In the rows, 128 means zero.
Known rows, with every step that occurs
bemig/vifa/digazur/fomaf/zunud: [101  79  84 167  92 120 131 133  91  94 180 144 134 161 123 139  93 142
 170 152 103]
zunud/fomaf: [148 110  94 172  90 145 114 119 124 116 181 125 123 145 134 128  96 142
 148  86 128]
bemig/fomaf/zunud/vifa: [141 136  85 146 105 130 104 104 118 101 204 148 131 108 107 133  92 148
 172 141 118]
bemig/fomaf/zunud/reze/saso: [149  84 116 161 131 135 167 143 146 146 156 150  90 130 137 180 127 114
 147 128 171]
reze/saso: [133  88 118 135  91 158 157 149 143 173 144 142  88 115 162 140 136 124
 119  98 179]
bemig/fomaf: [153 101  82 173 107 144  98 132  91 112 160 122 122 111 119 149 103 110
 149 114 144]
zunud/vifa: [116 146 131 120 109 168  97 122 142 130 185 160 108  80 114 126  79 156
 145 124 120]
digazur/fomaf/zunud/reze: [122  91 152 172 150 135 153 145 135  87 166 177  99 140 102 200  79 132
 168 168 112]
vifa/zunud: [107 104  99 103 125 188 126 147 136 119 155 165 103 122 100 151 120  94
 169 150 124]
digazur/fomaf/zunud/vifa: [111 128 102 139  88 136 116 101 108  98 212 160 120 117 120 133  78 165
 160 143 100]
vifa/zunud/fomaf/digazur: [132 121  68 146  89 154 103 146 140 116 188 110 132 126 100 110 114 133
 197 119 131]
digazur/fomaf/zunud: [119  79  91 166  78 114 153 123  94  79 182 150 127 162 135 152 104 142
 163 149 111]
zunud/reze/bemig/vifa: [ 80 118 175 167 136 129 130 187 122 157 122 201 124 111 128 151  91 153
 155 115 152]
zunud/vifa/bemig/fomaf/digazur: [144 105  65 150 101 146  69 157 108 128 202  84 138  88  89 131 107 133
 183 136 148]
zunud/vifa/bemig/fomaf: [149  90  65 154 120 154  63 130  74 127 208 100 126  97  97 163  96 117
 147 130 144]
fomaf/zunud/vifa: [128 137 111 129 107 139 118 113 140 107 196 162 124 106 110 130  91 157
 169 141 114]
reze/zunud: [102 136 159 130 127 132 133 196 132 119 122 157 129 128 155 187  81 189
 160 137 127]
reze/zunud/vifa: [ 98 168 147 113 121 148 100 154 136 125 170 167 123  95 132 157  63 200
 156 136 112]
digazur/fomaf/zunud/reze/saso: [129  79 128 156 119 139 177 143 140 145 159 158  82 136 147 179 118 128
 136 132 160]
vifa/zunud/reze/bemig/fomaf/digazur: [120 132  73 161 115 133  99 177 120 110 168 118 127 108  95 150 112 114
 199 146 150]

Rows
[129 132 110 165 104 125 118 148 118 111 166 130 138 158 153 160  79 186
 159  96 120] => reze/zunud/fomaf
[ 66  86 103 163  94 162  91 145  72 130 172 139 113 131 128 127  62 144
 134 129  99] => bemig/vifa/digazur/fomaf
[143 120  88 163  80 141 105 149 144 119 184 103 135 121 115 107 107 151
 183 106 139] => zunud/fomaf/digazur
[ 81 140 133 142 153 141 140 190 142 114 138 186  93 124 117 206 101 108
 166 155 141] => vifa/zunud/reze/bemig
[109  83  75 162  92 123 135 132  99  81 184 133 126 162 122 150  95 133
 169 157 102] => vifa/digazur/fomaf/zunud
[129 132  87 174 110 123  99 179 123 112 164 113 130 102 104 148 107 125
 189 136 154] => zunud/reze/bemig/fomaf/digazur
[ 76  92  91 156  92 164  93 143  82 111 179 123  99 131 129 143  66 133
 130 139  95] => vifa/digazur/fomaf
[ 61 123  96 142  97 161  81 144  80 110 191 131 107 124 132 149  43 167
 137 146  83] => reze/zunud/vifa/digazur/fomaf
[124 117  77 151  89 153 101 148 134 129 184 119 141 125 101  99 112 141
 198 114 134] => bemig/vifa/zunud/fomaf/digazur
[114 134  64 140 135 156  70 137 133 114 191 114 125 110  85 132  78 124
 173 152 103] => bemig/fomaf/zunud/vifa/digazur
[104 105 170 136 183 182 129 165 153 133 140 203  96 111  78 182  87 110
 177 162 124] => bemig/vifa/zunud/reze
[133 111  68 147 101 165 114 113 121 111 190 135 118 153 116 134 106 118
 166 107 119] => vifa/zunud/fomaf
[104 135  83 127 136 162  80 143 150 117 187 125 119 109  90 132  79 129
 172 155 101] => fomaf/zunud/vifa/digazur
[128 128  94 185 133 120 108 162  95 105 154 141 114 117 121 190  96 109
 155 129 151] => zunud/reze/bemig/fomaf
[ 91 104 120 144 138 171  81 173 134 157 139 138 124 108 100 116  84 126
 157 126 121] => bemig/vifa/digazur
[ 73 110 156 177 122 113 138 172  99 140 137 201 130 131 133 155  87 159
 160 124 140] => digazur/fomaf/zunud/reze/bemig/vifa
[135 118  73 146 106 136  70 172 106 124 194  89 145  94  97 146  97 153
 189 142 144] => reze/zunud/vifa/bemig/fomaf/digazur
[154  83 128 173 174 132 130 151 134  96 171 150 112 131  81 211  96 112
 181 172 132] => vifa/bemig/fomaf/zunud/reze
[123  89 110 112 130 173  77 150 115 148 210 123 112  88  95 166  94 140
 142 143 136] => zunud/vifa/bemig
